Each row was made from one walk, in order. Every step used is in the known rows, and no mark comes twice. Write each row's walk.
Known rows
V/Q: [ -3  -2  16 -29   3  17   3 -16   2   0 -14   1  -4  34  14  17   3   4
  -5  -4  -2   5 -28  14 -19  -9  16   8   7   2  -7 -25   0   6   6 -14
  -3  -6  19  12  -3 -10   2   8  15   7  -3  -5 -12  -7   0  -2   4  -1
   4  -4   3  -2   1  -7   5]
Q/S/Y: [-13  -2   4  -4   6  -2  -8 -20   1   9  -1  46  -5   6   2  -3  -3  -6
  18  -6  14   1  11   9  -8 -20   2   4  -3   4  -2  -3 -11 -32  -2 -32
  16  17  -2   3  10  -5  -2  -4   6 -32   0  -3  -3   3  23   3  -8  19
   5  -2   9   0  -4 -34 -14]
E/F/Z: [ -4  -4   2   7  -3  -5  32   0  -2   0   9   4   4 -43 -13  -2 -11  -8
  11   5  -6  -2   4  -2   8 -16 -40   5   2   6  12  16  -2  -4 -16  -9
 -18  -5   2  19  -2  -7 -29  -2 -16  -9  -9   5 -53  -1   3  17   1  29
  -3   4  12  -6 -14 -40  21]
Y/P/F/E: [ -5   4  -7 -15 -19 -23  -5  39  -7 -39  19 -24  -7 -12 -10  18 -14  19
  20   9  -1  -7   2  16  -9  -1  15  32 -13  10  -9   8   2   2  -1  28
 -25   5  -2 -13 -11   7 -44  -9 -20 -10   4 -16  -9  -5  -5  28   4 -12
  10 -12  -8   3  -7 -17  12]
Q/S: [  5  -4  -8  -1   3 -15 -12 -16   2  16  -5  27  -7  18  -1  -3  -5   6
  19   3  11   6  -7   2  -6 -12  -9  11   1   2  -6 -13  -7  -9  -6 -22
  10  13   4  10   8   4   1  -8   6 -39  -1  -2 -24   4  25   5 -10  17
  -2   9   4  -3 -11 -18  -7]
G/Q/S/Y/E/F: [ -5   1  13  -6   3 -26  25 -16  -4 -36  -2  43  -2  18   4   8  -9   3
  25  11  11   0  11   5  -2  -4 -14  15 -11   9  14  -6  -8 -36  14 -29
 -10  29  -7 -16  10  -8  -2 -11   9 -36   2  -5 -28   5  60   5  -5  11
  12  -1  31 -13   2 -53 -12]
Y/S/Q/D/C: [ 12  -8  -8 -27   5  58   4 -20   4  -6   0 -21  -2  19 -19  12  -7   5
   9  10   4  -1   8 -13  -7   2 -30  -1 -21  -6  12  12   1 -11  13  -5
   7  12   1 -24  -2  -1 -36   9   7 -21   9  -1 -25   3   3 -18   7  29
   3   6  -5   1   5 -34  -1]
V/Q/G: [-11   2  27 -38  -1  17 -10 -15 -13  -7 -32   8  -2  35  10  26   0   6
   6  -8  -7   5 -34  21 -19 -17   7  20   2  -3 -18 -49   0  -4   4 -13
  -1   3  14   9   1  -8  -9  15  16 -20  -6  -9 -30  -2  -1   2  12  10
   6 -12  -6   0  -7 -24  -4]
S/Y/E/F: [-12   0  12 -11   4   9  21   1   2 -41  -3  -1  -4 -14   4  16  -2 -20
   3   9   4 -13  36  10  -4 -10  -7  -5  -1   4  15   6  -6 -62   1  -7
  -2  10   1 -18   9  -2 -11  -4  -6 -10   7   0  12  -3  24  11  10   1
  20 -14  18 -12   1 -55   8]
Y/P: [  2   0   3 -17  -5  -7  -6  10   9 -23   2 -30  -6  -8  -8  20  -8  14
   9  11   4  -2   6  20  -2   9  24   9  -2  -4  -6  10   4   5   6  21
  -3   8   1 -22  -4   3 -14 -18 -21  -6   6  -6 -24   4   1  15   0  -3
  -2 -14  -6  -6  -5   6   1]
E/Y/S/Q/V: [  1 -17 -18 -27  14  23  17 -26   1 -18   8 -11   2  -7  -3  -3  -1  -9
   6  14   8 -13  24   2   4 -10 -21  22  14   1  21  15  -3 -21  -1 -10
   4   9  12 -40   0 -13 -29  21   0 -24   9   5 -28  -1 -10   1  -3  21
  -1  -1  -1  13  -9 -46   2]
D/C: [ 15  -4  -7  -5  -8  27  -4   9   6 -11  -7  12  -3  54 -17  12   3  -9
  -5  -3  -3 -13  -2 -12  16   1 -13 -15   1  -4   5  -5  -3  -2  18   4
 -22   2   1  13  -4  -5   0  -3   7  10  -7   3 -16   5  16 -11  16   6
  -4   6   6 -13   3 -13  -9]
P/F/E/Y: [ -1  -1 -19   0 -14 -19   3  38 -22 -25  20   9   1  -9   3  -9  -6  -8
  12   4  -5 -11  12  -1   2 -21 -14  40   7  14  -4   0  -7  -6  -9   5
 -38  -4   4   2  -9  -3 -32  20  -1 -12  -1  -8   9 -12  -6  19   5  -8
  10   1  -3  16 -15 -34  17]
Q/A: [ -4  10  -4   6   5  17   4  -9  -8 -29 -11  -8 -14  10  -2  16  -2  -6
  13  -9   5  -7   2  13   5  -6  -7 -19 -14   6  -7 -13  -6 -22  -8  -7
  10  -1  10   3   8   0  -3 -14 -11 -16   2   1 -21   9   4   1   0  13
  -7  -6 -10  -7  -9 -21  -4]
E/F: [ -5  -2  -6   6   0 -22  17  -1  -2  -9  -2 -11   6 -20  -6  -9  -8  -9
   8   2  -3  -8   2  -3   5 -12 -20  -4   8   0  13   4  -1 -15 -16 -15
 -13   1   7  -8   5  -4  -5  -8 -14 -14  -3   7 -29  -2  18   9   4   3
  -7   2  13 -14 -12 -32  18]
S/Q/A: [ -9   6  -8   5  12  47  14 -22 -20  -8 -13 -16  -5  12  -3  14  -1 -13
   5  -7   9 -11   9   5  -5  -4   2  -5 -13  12   9  -8  -8 -25 -10 -10
   9  12   7 -23   9  -7   1   8 -15 -18  -3  -3  -9  14  13  -4  11  26
   4   0   0 -15   3 -45   2]
Y/E: [ 18   4   5 -12  -3   1   3   9   5 -26  -7 -17 -10  16   7  23  -2   1
   3  22   1  -2  18   0  -5   9  -2   8  -4  -3   2  -7   1 -39   8  15
  -2   2   2  -6   4  12  -2  -3   1 -14  13  -5   7   3  27   9   7   1
  14  -2   7  -3  -1 -16  12]
C/D/Y/P/F/E: [ 10  -3 -37 -12 -24  55  -8  20   7 -71  -8  -6  -6   1  -7   3  -7  24
   2   3  10 -19   4   1   3  -2 -18   7 -18   2   6  17   7   0  -6 -12
 -32 -20  15  10 -12  15 -29 -24  -1 -21 -12  -7 -18  -1  19   3  20 -12
 -11  -6 -21  20  -5 -37   3]
C/D/Y: [ 13  -7 -27  -3 -10  66  -1  -9  13 -46 -22   5   1  17   2  -6   1   8
 -11  -2  11 -12   3 -10   7  -1 -30 -19 -12  -8  14  11   6  -4  -2 -29
 -11 -25  15  20  -4  10   1 -21  14 -12 -15   4  -7   2  24 -14  18  -8
 -19   2 -18  20   0 -25  -7]
G/Q/D/Y/E/F/Z: [ 16  -4   6 -13  -8  15  39   0  -1 -60 -19  29   1 -11  -2  15 -10  26
  11  16  -5   1   7   4   8   3 -34  11 -22   3  15   3   0 -48  11 -14
 -25  11   3  19  -2  -1 -46  -7  12 -37  -5  -1 -54   2  51  -3   3  11
  -9   4   6   9  -7 -45  -8]
S/Y/P/F: [-27  -3  11 -18  -6   0   1   7  -1 -42  13   1  -4 -24   1  14  -7  -5
  13  -7   5 -11  26  24  -6 -10  29   9   0   8  -4  22  -4 -28   5   9
  -3   9  -5 -36  -5  -4 -23 -12 -14   9   1  -8  22  -6 -11  14   3 -16
  15 -21  -6   0   2 -25  -7]
Q/D: [  9  -3   2  -8   1  16  -3  -6  -7  13 -14   1   2 -24  -2   6   0  14
   8   1  -4   8   2  10  -3 -10 -11  -4  -1  -6 -12  -5  -4 -19 -11 -17
   4   3   0  22   3   4 -22  -4  13 -25   1  -1 -15  -2  21 -10  -4   5
 -17   4 -19  14 -10  -2  -2]
G/Q: [  1   3  10  -3  -2 -17  19  -2  -3 -21   2  20   5  10   1   1  -2  14
   7   5   1   5  -6  -3   5  14  -4  11 -10   4   9   1   3   6  18  -6
 -11  15  -7 -11  -2 -10   7  -2  10   0  -1  -4 -16   4  19  -8  -4  -2
   2   2  16  -6  12   0 -16]
P/F/E/Y/S/Q/G: [ -7  -1 -12 -17 -12   6   3  27 -28 -29  13   0   0  -5  -3   0 -13  -8
  21   5  -6 -11  10  -1  -7 -21 -27  49  -8  15  -1  -8  -4 -14  -4  11
 -26  10  -1 -26  -7  -4 -49  31  -2 -30   2 -12  -8 -11 -22  17   7   7
  20  -3  -5  15 -11 -63  19]
D/Q/S/Y/P/F/E: [-20  -5 -15 -13 -17  31 -20  11  -2 -35  -8  53 -10  26  -6  28 -13   8
  14 -13  13 -16   5  25 -13 -18   3  19 -25  14  15 -28  -7  -6   5  -5
 -10  14  -3   9  -2   1 -41 -14  -2 -32  -6 -10  -7   0  21  24   0  13
   4  -8 -11  -5  -6 -61  -1]
S/Q: [ -7  -1  -7   1   9  29   7 -13 -12  16  -4 -11   6   5  -2   1   0  -6
  -6   0   4  -6  12  -4  -7   1   0  10  -2  11  16   0  -3 -12  -1  -6
   2  12   2 -22   3  -8   5  18  -5  -2  -4  -2   7   6   5  -5  10  17
   9   3   3  -7   9 -28   6]
E/F/P: [-17  -2 -15  -5  -3 -27  29  -3  -4  -8   5 -26   3 -56 -14 -14  -8   8
  10  -2  -5 -15  -1   0   4 -14 -16  19  16   4  11  12  -2  18 -21 -11
 -18   3  12  13  -1  -9 -33  -3 -22 -22  -4   2 -32   0  -1  12   6  15
  -8  -9  10 -13 -14 -29   7]

Which walk is each row?
[ -8   3  19 -14   3  19  11   1   3 -32   0   6  -8  -1   9  22   3 -13
  -2   9   6  -6  34  10 -10  -3   7   0  -6   2   6   6  -4 -52   9   1
   9  11  -5 -12   7   0  -7   3   2  -5   9  -4  33  -1  19   6  10   2
  25 -16   9  -3   8 -33  -3] -> S/Y/E
[ -3 -10 -26 -14 -11  81   2 -17   9 -31 -18   4   0  13  -5  17   4   6
  -1 -12  11 -13  -4   9   1  -9 -35 -11 -16   2  19 -21   4  27 -10 -35
   1 -17   9  35  -1   8  -3 -19  18 -18 -10   1  -9   8  38 -11  15  16
 -23   5 -26   6  -3 -34  -3] -> C/D/Q/V
[-17   3   7  -9   4  30   1 -14 -29   7 -22 -14   6  -1  -7  11  -3 -12
   7  -4  -2  -5   2   7 -11  -6  -3  17  -6   8   7 -18  -2 -24  -5   0
   8  25  -6 -31   7  -6  -3  26  -2 -28  -6  -6  -8   9   2   0  14  27
  10  -1   0  -5   4 -48   1] -> S/Q/G
[ 14   3 -18 -13  -8 -13   1  26  -9 -20  14 -16  -4 -19 -15   7  -1   5
  -2  23   2  -8  18  15   2  -7   1  35   7   4   2   2  -3  -9 -10  10
 -32  11   5   6  -7 -10 -38  17 -19 -25   6  -7 -34  -2   3  27   1   8
  -3 -10  -2   6 -13 -31   8] -> F/E/Y/P
[  5 -11 -10 -20  -8  -7   0  13  -1 -44  10 -14   2 -24   2  -3  -6 -12
  14  13   2 -18  24  18  12  -9   9  25  34   3  -2  17  -5 -23   0  12
 -26  -1  12 -34  -7  -7 -15 -13 -16  -2  -1   1 -19  -6  -2  27  -6 -17
  -7 -13 -10  16 -22 -23  11] -> E/Y/P/F
[-16   0  19 -15  -8 -24  19  -7  -4 -35  15  53  -4  -4  -2  10 -15  19
  36   2   9   5   7  15  -2  -6  -4  34 -15  14  -2  12  -6 -12  16 -15
  -8  24 -12 -15  -2 -11 -25 -10   4 -22  -4 -13 -30   4  25  12  -9  16
  13  -4  14   0   2 -37 -20] -> G/Q/S/Y/P/F/Z
[ 13  -1 -19 -15   3  16   8  11 -10  -4  19 -15  -1  -4 -14  -3  -3   1
  -4  22   4  -7  19  -2  -3  -8 -24  36  -8   7  11   3  -2  -6  -4   1
 -22  11   4  -5  -5 -14 -41  35  -7 -27  11  -6 -25  -3 -10  11   3  22
  11   1   4   6  -5 -49  11] -> F/E/Y/S/Q
[  5  -4 -24 -17   3  19  19   3 -11  -4  17 -10  -5  -6 -13   6  -1   0
   1  15   5 -10  16   0  -3 -13 -26  37 -11  11  12  -6  -2 -10 -11  -7
 -16  16   6  -5  -4 -12 -54  38  -3 -41  12  -7 -33   0  -6  10   0  32
   7  -1   4   7  -6 -50   7] -> F/E/Y/S/Q/V
[ 13   2 -15  -3  -5  -7   3  24 -14  -2  12   3   1 -13  -9  -4   3  -5
  -8  15  -1  -6  15   2   5 -11 -12  28   5   6   3  -7  -5  -6 -12  -4
 -34   5   5  19  -5 -13 -28  28  -5 -24   1  -5 -18  -5   2  17   0   9
  -2  -1   4   8 -10 -29   6] -> F/E/Y
[ -3  -3 -26  -8 -20  18 -10  34   2 -81 -11  13 -10  11   1  14 -16  26
   2   2   1 -21   3   8   1   0  17  24 -22   9   5  12   5 -27   7  31
 -30  -2   9 -13 -14  10 -57 -12 -14 -20  -7  -7  -9  -5  -6  19  11 -15
   4 -13 -11  13  -6 -33  -5] -> D/Y/P/F/E
[ 19  -4  -2 -12  -7  43  -8   3  -4   4 -18  14   0  16 -16  16   3   4
   5  -1  -6  -3   0   1   9 -10 -23 -18  -1 -10  -8 -12  -6 -25   2 -12
 -19   5   2  35   0   0 -21  -5  19 -19  -2   3 -26   3  38 -19   8  12
 -22   8 -14   5  -9 -16 -11] -> Q/D/C
[  8  -5 -22 -18 -16  37 -11  25  -4 -49 -19  12  -6 -18  -4  18 -13  32
  10   3  -2  -7   4  16  -4 -11   5  14 -22   2  -9   1  -1 -39  -8  10
 -22   2   8  15  -9  12 -75  -9   0 -43  -4  -8 -25  -7  23   3   5  -7
 -11  -7 -27  25 -15 -29  -5] -> Q/D/Y/P/F/E
[  4   0  -6 -16  -7 -11  27  10   1 -33  -3 -41  -7 -26  -2  11  -8   6
  12  20  -5 -14  15   2  -2  -2 -16  25   7  -1  11   2   1 -19  -7  10
 -17   5  10   6   2   4 -28  -8 -19 -31   7  -4 -14   2  30  21   8  11
   8 -10  16 -12 -11 -40  19] -> Y/E/F/P
[ 11  -9 -31 -17  -6  85   4 -15  17 -56 -14 -10  -1  23  -6  -6  -3  12
  -8   6  16 -11  11 -16   0   4 -36 -11 -25  -4  24  25   9   2   4 -23
  -6 -21  17  -9  -5  10 -11 -12   7 -16  -8   3  -9   3   8 -19  17   4
  -7   2 -11  21   6 -42  -2] -> C/D/Y/S/Q
[ -1  -1   6 -11   4   0  -7 -16   2  -9  -4  35 -14  16   6  14  -4  -6
  19   8  14   1  20  10 -12 -15  -1   8  -5   1  -1  -9 -10 -53   1 -23
  13  19   1  -2  13   3  -4  -6   8 -42   8  -6  -1   3  42  10  -5  17
  15  -4  12  -3  -4 -43  -5] -> Q/S/Y/E
[-20   1  11 -16   2   1  28  -2   0 -36   2 -10  -6 -31   2  13  -2  -8
   6   7   2 -17  34  13  -5 -13  -1  11   3   6  14  13  -6 -50  -3  -5
  -4  12   2  -6   6  -7 -29  -1 -12 -18   7  -4  16  -1  21  15  10   7
  17 -21  14 -10   0 -54   0] -> S/Y/E/F/P
[ 17  -1 -16 -16  -1  -7   5  22  -4 -15  21  -5  -4  -6 -11  -3  -3   3
  -2  22   3  -3  13  -4   1  -9 -30  32  -5   1   7   4  -1   0  -3   6
 -23   4   3   8  -7  -8 -43  25  -3 -26  11  -5 -28  -6 -11  14  -4  11
   6  -3   4   9  -7 -36   8] -> F/E/Y/S
[  1  -7 -22 -15 -10   8  10  23 -22 -21  21  -2   2 -17  -2  -6 -10  -1
  17   7  -4  -6  15  -4  -7 -21 -31  42  -4  14   1  -1  -8  -9 -10   0
 -31   3   0 -12  -8  -3 -56  26   5 -30   4  -9  -1 -12  -7   9   1   7
   9   3  -8  19 -15 -54  23] -> P/F/E/Y/S/Q/D
[-21 -13 -19  -7  -3  52   0 -14   3 -23 -23  29  -5  25  -2  32  -1   5
  -2 -21   3 -15  -7  20  -1  -9  -7   3 -20  10  19 -37   1   3   1  -6
  11   3   5  19   1   4 -35  -7   8 -15  -5   1  -7   5  20   1   2  18
 -10   2 -13  -5  -2 -26 -11] -> D/Q/V
[-14  -3  16 -28   8  12  -4 -30   2   6 -12  40  -8  43  17  18   0   1
   6  -7  11   3 -18  19 -26 -27  15  14   5   1  -8 -30 -10 -12   4 -43
   5   6  17  11   4 -14  -5   8  22 -17  -3  -9 -19  -3  20   3   0  12
   9  -7   9  -3  -2 -31  -9] -> V/Q/S/Y
[  8   1  14 -13  -2  -6  18 -11  -9 -14  -8  19   8  -3  -1   6  -1  25
  15   5  -3  14  -9   5   2   6  -6   4 -11   0  -1  -5  -2  -7  10 -20
  -7  19  -7   5   0  -8 -13  -2  18 -19  -1  -4 -26   3  38 -14  -6   0
 -12   5   2   5   4  -3 -17] -> G/Q/D
[  3  -4 -17 -12 -13 -11   2  33 -13 -32  26   9  -2  -5   1 -11 -11  -4
  16  10  -2  -8  13  -5  -2 -18 -27  41  -5  10   0   5  -3   0  -3  10
 -33  -4   1 -11 -11  -1 -48  21  -2 -18   6  -8  -1 -14 -23  16  -1  -8
  16  -1  -3  17 -13 -40  19] -> P/F/E/Y/S
[ -5   5  12 -23   8  31   7 -20  -5 -20 -24   4 -14  49  14  31   1   1
   6 -12   2  -2 -30  22 -16 -14  16  -4  -4   2 -15 -34  -5 -11  -2 -24
   4  -8  25  11   3  -8  -4  -3   5  -6  -3  -6 -32   3   6  -1   7  11
  -2  -9  -8  -8  -8 -23   0] -> V/Q/A
[ 17  -3   9 -14  -7  18  16   2  -7 -24 -12  30   4  21 -13  14   1  20
  10   6  -5   3  -9  -4  13   7 -21  -3  -9  -1   1  -5  -4  -9  20 -17
 -29  19  -7  19  -2  -9 -10  -5  24 -14  -5  -2 -33   4  50 -21   4   7
 -16  11   4  -4   5 -14 -23] -> G/Q/D/C
[ -7   0   7 -27   6  27  -3 -21  -7 -11  -5 -25  -3   6 -11  10 -11   2
  15   8   2   4   4  -6 -12   2 -19  13 -22   2   9   1   5  -6  14   6
  18  19  -6 -45   3   0 -30  16   0 -30   8  -7 -22   2 -28  -3   5  29
  19  -3  -2   1   5 -38   4] -> Y/S/Q/G
[  2  -8   0 -42  -3  41  16 -13   3 -34 -41  -3  -9  13  16  23  -5  28
   1   0  -8  -9 -19  20 -18 -22   0  22   6  -6  -1 -21  -3 -32  -6 -21
 -18  -5  34  37  -4  -3 -55   0  14 -36  -5  -4 -42  -7  36   1  12   7
  -8 -12  -9   7 -15 -44   2] -> V/Q/D/Y/E/F/P
[-16  -4  13 -39   3   4  13 -26   1  -5 -14  12 -14  20  11  21  -4   8
  15   2   6  -2 -11  22 -26 -29   7  34  13   1  -1 -23 -10 -19  -4 -38
  -4  12  25  20   5 -12 -22   5   7 -37   1  -9 -30  -2  38  11   3  21
  11 -14  15 -10  -9 -59   0] -> V/Q/S/Y/E/F/P
[ -3   2  19 -15   0 -18  16 -12  -1 -32  -1  48  -4  29   5  14  -6   9
  22  12  12   7  11   6  -4   2  -7  19 -15   8   6  -6  -7 -30  19 -22
   0  31  -9 -11   8  -7   2  -5  16 -32   3  -9 -12   8  55   1  -6  11
  14  -1  27  -8   7 -34 -20] -> G/Q/S/Y/E
[ 13  -6 -27 -14 -16  67  -6   0  19 -63 -17 -15  -3  10  -7   4  -3  18
  -4   5  14 -15   5   2   6   6 -12 -16 -12  -8  12  21   8  -1   0 -13
 -17 -21  17   5  -6  12  -5 -35   0 -15 -11   0 -21   6  25  -5  17  -8
 -20  -8 -21  19  -3 -23  -7] -> C/D/Y/P
[-20  -6 -14  -2  12  33  24 -27 -12  13  -7 -14   0   2  -2  15   3  -2
   2  -7   3  -8   6   5  -9  -6   1  20  -9  16  14  -9  -3 -15 -13 -16
  14  17   3 -18   4  -5 -17  25  -1 -27   0  -4  -5   9  19 -10  10  31
   6   4   4  -6   4 -37  -4] -> S/Q/V
